Every row comes from one small tree of marks. The marks that hang from a mark follow it in brackets, in alphabetical order. Every link used is in the known rows. Which tree was each row made from?
Known rows
tute{vilaz{bufez gafa zozin}}: [-2.44  2.22  1.54  3.40  0.01 -0.92 -0.90  4.91  0.57  1.32  0.43 -7.99
  0.06 -1.34 -1.82  2.59  1.32]
tute{vilaz{bufez}}: [-1.07  2.12 -1.51  0.39 -0.95 -0.20 -0.85  1.02  0.58  2.04  0.19 -4.45
 -0.54 -2.11 -1.20  1.62 -0.33]
guro{tobol}: [ 1.36  0.04 -0.62 -0.09 -0.49  0.30  0.90 -0.53 -0.24 -0.11  0.45  0.14
 -0.21 -0.41  0.14  0.71 -0.17]
gafa{penad}: [-1.51 -0.38 -0.39  0.78  0.00  0.99  0.59 -0.54  1.04 -1.09 -0.15 -0.23
 -1.09 -0.65  1.01 -1.27  0.27]
kerom{penad{gafa{vilaz{bufez tute}}}}: [-1.47  1.82  3.73  1.35  2.38 -1.75  0.59  1.66 -2.16 -0.39 -0.11 -4.91
 -1.30 -1.72 -0.11 -0.73  1.18]
kerom{penad{gafa{vilaz{bufez tute zozin}}}}: [-1.33  1.27  4.83  2.77  1.66 -1.51  0.85  3.32 -2.10 -2.00  1.04 -8.30
 -0.77 -0.89 -1.38 -1.24  1.67]
vilaz{bufez gafa{penad} tute zozin}: [-2.73 -1.25  3.37  4.91  0.70 -1.22  1.63  4.28 -1.24 -1.20  1.23 -6.07
 -2.41 -0.55 -1.19 -0.35  0.73]
penad{gafa{vilaz{tute}}}: [ 0.67 -1.18  3.69  1.28  1.65 -1.73  0.43 -0.54 -0.83  0.52 -1.25 -1.49
 -0.29 -1.99 -0.93 -0.31  0.24]
vilaz{bufez gafa tute}: [-1.23 -0.36  2.56  2.84  1.35 -2.56  0.92  3.06 -2.03  1.48  0.09 -2.41
 -1.82 -0.42 -1.11  1.26 -0.15]
bufez{vilaz{tute}}: [ 0.76 -3.07  1.79  0.39 -0.06 -1.18  1.89 -1.64 -2.15  2.96 -1.64  2.52
 -0.53 -1.14 -0.97 -0.86  0.54]
kerom{penad{gafa{vilaz{zozin}}}}: [-1.48  2.39  4.11  1.57  2.02 -0.01 -0.38  2.63 -0.08 -2.65  0.11 -6.05
  1.24 -0.47  0.34 -0.99  2.78]
penad{gafa{vilaz{bufez zozin}}}: [-0.14  2.66  2.58  2.03  2.40 -1.56 -1.86  5.37 -0.85 -1.52  0.99 -9.13
  1.19 -1.44 -0.48  0.43  1.00]
bufez{vilaz{gafa}}: [-1.03  0.47  2.15  1.14  2.33 -1.34 -0.02  2.49 -1.16  2.97 -2.81  1.41
  0.86 -0.83  1.36  1.35  2.34]
gafa{vilaz}: [ 0.76 -0.19  0.21 -0.14  0.67  0.09 -1.21 -0.39 -0.32 -0.20 -0.46 -1.49
  1.19 -0.58 -0.48 -1.10 -0.20]
zozin{vilaz{bufez tute}}: [ 0.42 -1.40  0.24  0.92 -0.22 -2.74  2.55  0.90 -1.42  2.56  1.76 -2.35
 -1.72 -1.85 -2.29  0.16 -0.35]
vilaz{gafa tute zozin}: [-0.74 -2.18  4.33  3.95  0.01 -1.51  1.80  2.51 -1.07 -0.09  0.25 -2.59
 -0.83  0.32 -2.39  0.19  0.90]
guro{tobol{penad{gafa{vilaz{tute zozin}}}}}: [ 2.40 -2.12  4.07  2.25  0.28 -1.22  1.16  1.21 -1.05 -0.90  0.53 -6.98
  0.02 -1.51 -1.84 -0.19  1.74]

Write each row's tree
[-2.00 -2.76  3.17  2.83  1.46 -0.87  2.19  0.15 -1.37  2.65 -2.93  1.94
 -1.61 -2.04  0.69 -0.47  1.79]  bufez{vilaz{gafa{penad} tute}}
[-2.60 -0.24  1.69  1.89  2.34 -0.02  0.53  1.94 -0.26  1.91 -3.01  1.14
 -0.30 -1.65  2.24  0.14  2.46]  bufez{vilaz{gafa{penad}}}
[-1.10 -0.84  3.70  4.13  0.72 -2.39  0.90  4.70 -2.19  0.04  1.38 -5.96
 -1.29  0.26 -2.37  0.77  0.49]  vilaz{bufez gafa tute zozin}
[-2.32 -1.01  1.67  3.36  1.22 -2.68  3.15  2.85 -0.66  2.07  0.43 -2.52
 -2.81 -2.73 -0.66  0.35  0.93]  zozin{vilaz{bufez gafa{penad} tute}}
[ 0.80 -1.82  3.68  0.95  1.47 -1.73  0.39  0.00 -0.51  0.73 -1.36 -3.32
 -0.34 -1.91 -0.97 -0.52  1.09]  tobol{penad{gafa{vilaz{tute}}}}
[-0.59 -2.05  1.83  3.08 -0.24 -0.12  0.40  1.39 -1.64 -2.18  1.71 -7.25
 -1.25 -1.02 -2.30 -2.90 -0.50]  gafa{penad vilaz{bufez tute zozin}}
[ 0.87 -3.54  3.03  1.95 -0.76 -0.77  2.01 -0.05 -2.26  1.27 -0.47 -0.69
  0.07 -0.50 -2.16 -1.44  1.15]  bufez{vilaz{tute zozin}}
[ 0.93 -1.56  2.07  2.39 -0.34 -1.35 -0.16  1.93 -2.66 -1.06  1.83 -7.00
 -0.11 -0.19 -3.28 -1.76 -0.71]  gafa{vilaz{bufez tute zozin}}
[-0.44 -2.73  4.79  3.44  0.95 -1.91  1.86  2.26 -2.16  1.99 -1.38 -0.98
  0.00 -0.51 -1.69  0.09  2.22]  bufez{vilaz{gafa tute zozin}}
[-1.12  1.65 -0.25  1.71 -1.63  0.08 -0.81  2.60  0.47  0.57  1.58 -7.80
  0.03 -1.32 -2.33  1.03  0.27]  tute{vilaz{bufez zozin}}
[ 0.32 -0.20  4.10  2.89  1.39 -2.41 -0.29  3.54 -1.88 -0.98  1.02 -7.97
 -0.17 -1.74 -2.28 -0.29  0.26]  penad{gafa{vilaz{bufez tute zozin}}}
[-0.37 -2.40  2.66  2.48  0.80 -2.87  3.11  1.00 -0.54  3.17 -0.48  0.51
 -1.22 -1.33 -1.66  0.98  1.29]  zozin{vilaz{gafa tute}}
[-0.14  2.57  1.45  0.19  2.71 -1.64 -2.18  4.13 -0.84  0.44 -0.26 -7.68
  0.59 -1.95  0.55  0.73  1.47]  tobol{penad{gafa{vilaz{bufez}}}}
[-2.28 -2.82  4.04  4.55  0.10 -0.49  2.28  1.86 -0.23 -1.20 -0.04 -2.88
 -1.90 -0.29 -1.22 -0.99  1.24]  vilaz{gafa{penad} tute zozin}
[-1.66  1.91  2.14  3.11  1.59 -1.58 -0.76  6.43 -1.08 -0.65  1.08 -6.81
  0.13  0.34 -0.87  1.49  1.06]  vilaz{bufez gafa zozin}
[ 2.42 -1.57  2.89  0.84  0.91 -1.25  1.08 -0.41 -1.12  0.57 -0.84 -3.55
 -0.58 -2.24 -0.56  0.32  1.03]  guro{tobol{penad{gafa{vilaz{tute}}}}}
[-0.53 -2.48  3.59  2.16  1.48 -1.89  1.86  0.78 -2.21  3.47 -2.67  2.20
 -0.58 -0.96 -0.37  0.63  1.56]  bufez{vilaz{gafa tute}}
